Known rows, with every step that occurs:
bonulon > fimop > kabo > patu: [ 12.9 -19.0   9.2  -1.9  21.4 -10.0   5.2  12.5   2.1  22.8  -6.7  -9.4
   2.1  31.4 -19.4  -4.4  -6.3  -3.6   3.3 -30.9  -4.8 -21.7  12.5   5.7
 -36.3   8.1   7.5 -20.5 -33.4  15.6]
patu > dovotuv: [-14.9  -4.2  -5.0  15.2   0.7  -6.7  25.7   0.4  -0.2   2.5  16.7  -2.5
 -11.1  -7.6  16.7  14.6   6.3  -2.3  13.7   7.1   0.7  -6.2  23.4   5.5
 -27.1  13.3   6.8  10.1  -1.7  24.4]
dovotuv > fimop: [  1.4  10.0   4.6  -9.5  23.5  10.8  -2.1  -2.2   6.0  24.9  -1.2  10.2
  14.2 -12.7  22.3  21.7  17.7   1.4   0.3 -13.1   4.2 -13.8  -1.7 -11.5
 -18.0  17.5  12.1   5.7   7.7   5.9]
dovotuv > vozar > kabo > fimop: [  1.0   8.6  35.6  10.6  39.3   7.8  -8.2  -6.8   0.8  39.6 -25.2 -21.6
   1.6  36.7  39.4  22.1  -5.7  -2.7  33.5 -18.3  25.9 -55.7  27.1   4.9
   6.7  -4.0  29.0   7.9 -17.1   4.7]
dovotuv > fimop > bonulon: [-14.3  -6.1   8.2 -31.0  30.1  16.0  -1.9 -10.1   8.5  40.3  14.8  20.1
  28.1 -20.1  52.6  12.0  24.6  -3.0   2.1 -11.9   5.4   3.5  10.5 -18.2
   9.4  12.6  13.3  19.8  -4.9  13.9]
fimop > dovotuv > patu > kabo > vozar: [ -6.0 -26.5  32.9   6.0  30.6  18.2  20.6  23.1  -8.7  -3.7  13.5 -20.5
 -11.8  11.4 -10.1  13.4  -7.7 -20.6  41.7 -35.0  22.0 -18.5  37.1  21.7
  -6.0   3.7  14.0  -9.0 -39.6   3.9]
kabo > vozar > dovotuv > patu: [-26.6 -27.3  34.4  13.4  -0.5  16.8  33.5   7.1 -28.8  23.5  -4.4 -27.1
 -28.8  23.2   5.5  18.5 -29.9   1.7  35.7 -23.1  17.9 -19.8  41.4  10.9
   1.1  -1.0  12.6  -8.5 -39.6   6.0]
dugir > patu > kabo > fimop > bonulon > zoto: [ 11.5 -20.3   5.7  -5.7  35.8   1.9  17.6 -15.7   1.1  15.7  28.7  -5.5
  18.5 -12.8  49.0   7.3 -11.2 -18.5  -1.3 -14.7  -3.3  -4.3  20.4  16.7
  -0.7 -11.7  11.5  15.2  -6.9  24.3]
fimop > bonulon: [-18.5 -18.1   4.5 -25.8   6.7   5.6   2.2  -8.4   4.6  14.0  17.0   9.9
  15.9  -8.2  30.6  -8.9   5.6  -5.8  -1.2   3.3   0.1  20.8  16.1  -9.4
  28.1  -6.0   2.8  15.4 -14.1   9.1]
dovotuv > vozar > kabo: [  9.0  -6.6  32.2  18.1  31.0  18.2  -6.5  -8.9  -5.6  19.6 -20.2 -20.0
  -6.6  33.8  13.1  21.7  -5.9  -3.1  34.5 -14.0  19.2 -23.9  36.5  13.4
  11.8   4.4  25.9   5.0 -12.6  -8.0]
patu > kabo > vozar > dovotuv > fimop > bonulon: [-18.3 -41.3  13.3 -10.1  19.5  12.4  26.3  -7.2  -7.3  52.7   2.2  -2.5
  15.1 -18.8  74.7  47.1  -6.4  -5.8  50.1 -20.0   9.7 -18.8  52.7  18.9
 -22.2   8.8  26.1   6.4 -23.5   9.1]
fimop > kabo > patu > dovotuv: [-22.5 -12.2  22.9  16.7  16.7  -3.8  37.5  12.5 -20.1  27.8  15.0  -3.8
 -13.7  17.2   8.0   4.5 -13.6  -1.6  19.3 -16.6  18.3 -31.1  24.7   5.8
 -55.0   5.0   3.3 -22.0 -36.9  24.6]
kabo > vozar > dovotuv: [-10.6 -28.6   5.4   6.9 -16.4   5.8  29.4   6.5 -21.9  24.8 -10.6 -23.3
 -17.8   9.4  22.1  16.4 -29.2   2.1  27.2 -15.0   6.8 -28.8  30.0  15.1
 -11.2   4.2   4.1  -2.8 -21.4  -0.9]
goso > kifa > patu: [-30.9  -3.4   5.6  16.1   1.0  27.0   0.4 -33.2  18.9 -23.8  31.5  -8.4
 -24.5   1.5 -12.0 -26.6 -14.0   7.1  28.8  21.7 -30.5  12.7  27.7  15.7
 -35.1  -0.7  10.4 -28.6 -19.3 -14.8]
dovotuv > fimop > kabo > vozar: [  7.2  -5.0  16.9 -22.2  34.8  17.1  17.0  11.5 -15.2  51.1  -0.4  -3.6
  16.1  13.4  33.4  20.8   8.5  -3.3  20.2 -31.1  15.4 -39.8  12.1  -5.2
 -20.5  22.5   9.7 -14.4 -16.9   0.5]
dugir > patu: [ 16.7  -9.5   1.2  23.9  15.6   8.1  20.5  -7.2  -8.4 -25.3  22.7 -18.2
  -4.9   7.7   7.6  -4.6 -21.3   5.9  -4.3  -3.5  -3.4   3.6  -8.3   8.1
  -4.6  -3.9  -8.4   5.7  -0.8  -7.8]
vozar > kabo > fimop: [ -3.3  11.2  19.8  10.0  15.2 -14.8 -13.0  -1.8   4.4  30.6 -20.6 -15.2
   3.5  20.1  45.9   7.6 -17.0  -3.6  11.9  -4.4  13.8 -59.0   1.0   2.7
 -10.2 -24.4   8.8   9.2  -9.4   7.3]
goso > kifa: [-11.1  -4.6  -8.4   2.5   2.3  10.8   9.4 -20.2  13.9 -20.2  17.1  -5.0
  -9.7  -6.3 -20.7 -19.6 -11.1   4.3  11.3  23.4 -17.4  10.6  18.4   5.2
 -22.5 -12.0  12.5  -0.8  -8.8 -21.6]
kifa > patu > kabo > vozar > dovotuv > fimop > bonulon > zoto: [-24.5 -42.1  28.7 -10.7  17.4  31.1  10.5 -20.7  -6.9  54.7  16.2  -1.3
  -5.2 -15.6  61.0  28.3  -0.5 -16.0  49.8 -29.0 -10.7  -8.3  70.6  31.6
 -27.2  26.5  25.8 -23.5 -24.3  31.4]
vozar > kabo > patu > dugir: [-24.9 -13.5  41.8  35.3  -0.7  -1.9  -0.8   4.2 -31.0  36.5   5.1 -11.7
 -36.8  24.5  12.2  22.1 -27.4  -1.9  18.7  -6.4  15.4 -29.2  35.2  23.4
 -28.3  -3.9  -8.2  -9.1 -28.7   2.6]
goso > kifa > patu > dovotuv: [-43.2  -6.5   2.1  27.7   0.4  20.0  22.9 -35.0  16.0 -23.2  44.4 -10.2
 -33.9  -4.4   1.0 -13.1  -8.1   5.1  40.6  28.6 -28.8   8.4  49.3  20.9
 -57.4  12.1  14.9 -21.9 -21.6   5.2]
kabo > fimop > dovotuv: [ -3.1   9.9  -3.3 -11.1  13.0  -8.3   7.7  21.5  15.9   7.9   2.1 -11.6
  10.0   7.2  23.0  -9.5  -0.6 -11.2   0.6 -22.4  16.0 -56.5 -11.8  -9.7
  -9.0  -3.1   1.6  11.2 -11.2  22.4]
dugir > patu > kabo > vozar > dovotuv > fimop > bonulon > zoto: [ 13.0 -52.9  12.7  -2.5  31.7  24.2  43.3 -12.8 -20.2  34.7  23.6 -16.7
   6.3 -14.6  58.7  31.9 -20.0 -14.2  24.8 -32.2   0.3  -3.2  53.7  28.9
 -14.4   8.7  20.3  12.6 -14.8  16.7]
kifa > goso: [ -2.9   0.6  -0.8   6.8  -5.2   6.1  -3.7 -17.2   8.7   4.2  10.4 -14.6
  -4.4   1.4 -24.9   1.9  -4.7  20.7   0.5   9.5  -9.0   6.9  12.7  -4.7
 -20.0 -15.3  12.3 -17.1 -13.2 -28.0]

Rows:
[ 16.9  -8.5  -0.6  22.0  39.4  -3.6  27.5   5.1   9.2 -16.5  24.8 -24.7
   9.8   0.8  39.4   8.4 -20.2  -9.4  17.2 -20.6   6.3 -38.9  -2.0  19.5
 -33.8  -7.3   3.8  11.8 -11.7   5.5] -> dugir > patu > kabo > fimop > dovotuv
[-34.2  11.6  28.8   6.6  26.7   1.1  10.7  25.4  -4.5  17.7  24.0 -13.9
 -17.6  25.8   9.8   4.4  -0.4 -13.4  13.8 -23.6  28.5 -44.8  12.2  -9.5
  -1.2   6.7   0.2  16.9 -31.5  32.5] -> kabo > fimop > dovotuv > patu > dugir
[  4.4   3.7  14.3   5.8  21.2 -12.3  -3.8  16.4  12.6  14.7 -13.5 -23.6
   1.5  23.4  37.0  -5.0 -17.5 -15.7  14.1 -18.3  19.9 -75.6   0.2   4.6
 -12.5 -19.8   7.3  15.0 -15.8  13.4] -> vozar > kabo > fimop > dovotuv
[ -7.7 -10.3  24.8  30.8  30.0   9.9  19.7  -8.4  -6.3  21.4  -2.4 -19.3
 -17.9  23.3  31.8  32.5  -0.3  -6.5  45.7  -4.4  18.6 -28.7  56.1  18.3
 -16.7  14.5  30.2  12.1 -13.0  17.4] -> patu > dovotuv > vozar > kabo
[-28.8  -2.8  20.1  15.2  16.3   5.3  28.2   1.9  -8.5  43.3  15.2   8.0
 -12.2 -13.7  20.2  35.9   3.1   5.5  13.6 -22.8  15.7 -31.5  26.0   2.6
 -58.9  24.0  11.7 -10.3 -20.5  30.2] -> kabo > patu > dovotuv > fimop
[-13.5  -5.2  38.6  -8.4  41.8  12.1  -6.9 -13.8   4.9  50.4 -12.1 -13.1
  13.2  30.8  60.5  15.8  -2.7  -7.6  32.1 -16.5  25.0 -42.4  37.8  -2.9
  26.8  -5.6  32.0  18.7 -27.4  12.8] -> dovotuv > vozar > kabo > fimop > bonulon
[ 19.5 -30.5   7.3  24.3  22.4  10.5  30.2  -9.4 -19.0  -6.5  22.3 -28.2
  -2.4   0.7  27.7  27.4 -26.9  -1.8  31.5 -13.5  -2.8  -3.3  21.0  35.8
 -16.3   1.5  -0.3  -9.9 -14.0 -20.4] -> dugir > patu > kabo > vozar
[ 23.7 -32.6  23.6  11.4  36.5   9.3  -1.8  14.1  11.1  13.3 -16.1 -33.7
 -10.3  41.0 -22.0  12.5  -5.5 -15.6  25.6 -51.5  11.6 -38.9  39.9  19.3
 -13.8  15.8  25.8  -0.9 -36.2  13.8] -> bonulon > fimop > dovotuv > vozar > kabo > patu
[-36.3 -14.0  16.2  10.4  27.6  33.8  36.8 -25.1   2.9  16.7  44.6 -15.3
 -21.9   8.4  28.1  -1.3  -3.0   2.4  58.3   5.5 -16.9 -24.7  56.1  17.5
 -73.0  28.4  21.7 -34.1 -36.2   2.6] -> goso > kifa > patu > dovotuv > fimop > kabo > vozar
[  9.5   0.2   0.6  26.5  35.1  -5.8  19.8 -10.4   2.4  -4.7  18.2 -16.3
  12.3  -1.9  47.0  20.0 -20.7   0.3  16.8  -7.8   1.8 -25.9  -2.7  18.3
 -27.2 -10.5   6.0   6.8  -4.8   0.4] -> dugir > patu > kabo > fimop
[  1.7 -11.2   9.5 -49.1  23.7  19.5  -3.8  -8.3   4.0  49.3  11.6  24.0
  22.7 -25.3  26.4   3.1  30.5 -19.0 -16.8 -20.2  -0.4  14.9  24.1 -15.2
  16.3  15.4  18.2  18.1   5.4  32.4] -> dovotuv > fimop > bonulon > zoto
[  1.9  -3.5  22.9  44.6  48.4   8.2  38.4 -13.7  -5.8  12.8  16.0 -39.9
 -12.4  31.1  56.4  27.1 -20.8   0.5  35.0 -12.5  18.8 -49.7  32.1  16.5
 -20.9   4.4  23.2  21.4 -15.6  19.7] -> dugir > patu > dovotuv > vozar > kabo > fimop
[-22.4 -36.7  12.8 -21.0   5.9  18.7  29.8  -0.7 -14.4  56.1   1.8  -8.5
   5.8  -5.7  62.6  28.5  -7.8   0.8  28.3 -25.6  11.3 -23.4  42.9  -0.6
  -2.1  12.3  15.0  11.3 -25.6  11.1] -> kabo > vozar > dovotuv > fimop > bonulon
[ -6.9 -41.1  13.0 -35.0   2.3  22.8  28.2   1.1 -20.0  65.5  -0.2  -3.4
   1.7  -9.7  44.2  18.4  -2.5 -13.6  11.5 -34.1   6.3 -18.0  51.6   4.1
   6.0  15.8  18.2   9.1 -16.1  29.7] -> kabo > vozar > dovotuv > fimop > bonulon > zoto
[  3.5  -4.9  -1.1  29.3  36.3   9.7  41.8  -9.3  -4.8   0.2  37.8 -13.7
  -4.3  -8.7  40.9  26.8   0.7   5.8  11.1  -8.6   1.5 -11.4  12.3   4.5
 -39.3  22.1   7.3  18.1   3.4  19.1] -> dugir > patu > dovotuv > fimop
[-11.1 -17.2  28.5  26.6  50.4  12.5  40.5 -21.3  -3.9  23.2  28.9 -31.6
  -1.5  24.7  78.7  20.1 -15.7  -3.6  36.3 -10.5  18.7 -35.2  45.8   9.3
  -3.1   2.1  22.7  31.5 -26.7  26.9] -> dugir > patu > dovotuv > vozar > kabo > fimop > bonulon
[ 12.5 -33.6   9.2  30.1  31.3  16.1  43.7  -7.2 -18.7  16.9  13.8 -28.2
  -2.0  -6.1  55.6  44.8 -29.0   4.5  41.2 -25.0   6.1 -26.8  30.5  30.3
 -43.1  10.1  14.8   1.7 -12.9  -6.3] -> dugir > patu > kabo > vozar > dovotuv > fimop
[ -6.1  -9.5   5.5   8.0  26.6   3.4  26.6   8.1  -6.6  31.9 -10.0  -3.1
   4.8  10.4  41.9  16.5  -8.7   1.9  22.7 -18.2  14.8 -42.8  13.2  -9.0
 -44.4   7.7  20.7   8.8 -10.1  16.4] -> vozar > dovotuv > fimop > kabo
[-41.4 -29.0  38.6  24.5  -6.3  15.8  34.2  11.1 -44.2  33.8  14.2 -25.9
 -44.8  28.0  10.0  29.3 -25.5  -0.7  40.5 -15.6  18.7 -15.0  58.2  15.7
  -3.7  11.6   3.4  -1.5 -41.7  10.1] -> kabo > vozar > dovotuv > patu > dugir
[ -2.7  -7.8  25.6 -25.2  16.1  -6.5 -11.9  -7.9   3.1  51.3 -10.3  -3.1
  12.6   7.1  51.4  -7.6  -6.4 -23.3  -4.5  -8.2   8.6 -36.2  25.0   0.0
  18.5 -25.7  14.5  21.2 -11.4  31.7] -> vozar > kabo > fimop > bonulon > zoto
[ 10.4 -41.3   4.5  36.0  13.4   8.3  46.4  -6.7 -23.2  -3.3  14.8 -36.3
 -12.8   4.3  39.4  30.4 -43.0   1.1  40.8 -16.0  -0.2 -16.4  31.3  39.5
 -30.8  -1.7   6.9  -2.3 -17.4 -11.7] -> dugir > patu > kabo > vozar > dovotuv
[  7.6  -7.0   6.4  26.9  51.3   9.8  49.5  -1.4 -11.7   6.4  37.7 -14.5
   0.5   7.1  45.8  16.7  -2.6   1.7  16.7 -11.2   7.8 -22.2  10.2   2.4
 -48.7  21.4   9.1  11.4  -5.5  18.4] -> dugir > patu > dovotuv > fimop > kabo
[ 18.1 -39.6  -1.7  -5.2  10.0  -7.2  22.8  13.6  -6.2  27.4 -15.5 -28.6
  -1.7  39.2   8.5   4.3 -15.6  -7.0  24.9 -29.1  -6.2 -32.3  33.0  12.6
 -23.3  11.7  14.3  -6.1 -30.8  11.1] -> bonulon > fimop > kabo > vozar > dovotuv
[-36.5 -11.3  28.1  42.4  25.2  33.2  16.5 -40.9  13.2  -7.5  27.8 -26.0
 -39.8  20.4  13.8  -0.1 -14.5   2.9  67.8  19.4 -14.1 -13.8  73.3  30.7
 -47.5  11.9  34.4 -20.2 -30.1   0.3] -> goso > kifa > patu > dovotuv > vozar > kabo
[-29.4  -4.3   2.7  15.7  24.7  14.9   5.0 -20.6  35.1 -21.0  33.2 -14.8
 -10.3  -4.7  16.4 -15.7 -13.9  -6.9  47.9   7.0 -18.3 -28.9  30.4  26.6
 -60.3  -2.5  21.1 -21.7 -28.5   0.1] -> goso > kifa > patu > kabo > fimop > dovotuv
[ 15.5 -36.1  15.6  -3.2  36.6   6.4   9.9  19.4   9.5  -0.7   4.9 -28.1
  -5.0  22.1 -24.5  17.2   3.7 -23.1  36.1 -43.2   1.2 -12.2  40.3  24.7
 -12.2  13.6  22.1  -1.8 -38.5  12.7] -> bonulon > fimop > dovotuv > patu > kabo > vozar
[ 28.2 -21.6 -18.5 -11.1  15.1  -7.9  -2.2  19.4  26.5 -17.4   0.2 -16.7
   3.4  13.2 -25.7 -12.1  10.3 -16.5  -0.1 -25.6 -12.6 -10.6   6.6   5.0
  -9.4  15.5   7.9  13.3  -8.0  17.7] -> bonulon > fimop > dovotuv
[ -5.3 -29.8   9.0   8.0  16.5   5.7  23.7  -2.3 -11.4  41.2 -10.2 -11.6
   3.2 -14.7  54.0  54.4 -11.7  -1.4  52.2 -22.9   9.6 -35.0  43.3  27.0
 -42.8  13.7  24.4  -4.4 -14.1   0.8] -> patu > kabo > vozar > dovotuv > fimop
[-47.4  -4.4  10.9  26.5  -2.1  25.3   0.4 -30.2   0.3 -14.2  52.7 -10.3
 -43.0   6.9  -8.3 -16.3 -10.8   5.5  36.1  31.2 -28.4  16.8  46.2  19.9
 -40.2  16.3  -0.8 -21.5 -22.4  -9.4] -> goso > kifa > patu > dugir
[  8.4 -19.4  11.0  17.6  44.6  17.7  59.0   2.5 -24.3  20.5  36.5 -25.4
  -3.5  12.9  50.4  25.6  -8.9   0.8  25.1 -21.8  10.7 -32.7  25.5   8.2
 -43.4  25.6   5.8   1.4 -16.7  12.3] -> dugir > patu > dovotuv > fimop > kabo > vozar
[  2.4 -21.7  30.0  12.1  48.7  15.9  37.1 -18.9 -10.2  32.4  26.4 -27.5
  -5.6  20.4  59.4  14.9 -10.7 -17.9  16.1 -19.8  12.7 -26.7  55.6  14.8
   7.7   4.4  28.8  31.6 -17.0  42.4] -> dugir > patu > dovotuv > vozar > kabo > fimop > bonulon > zoto
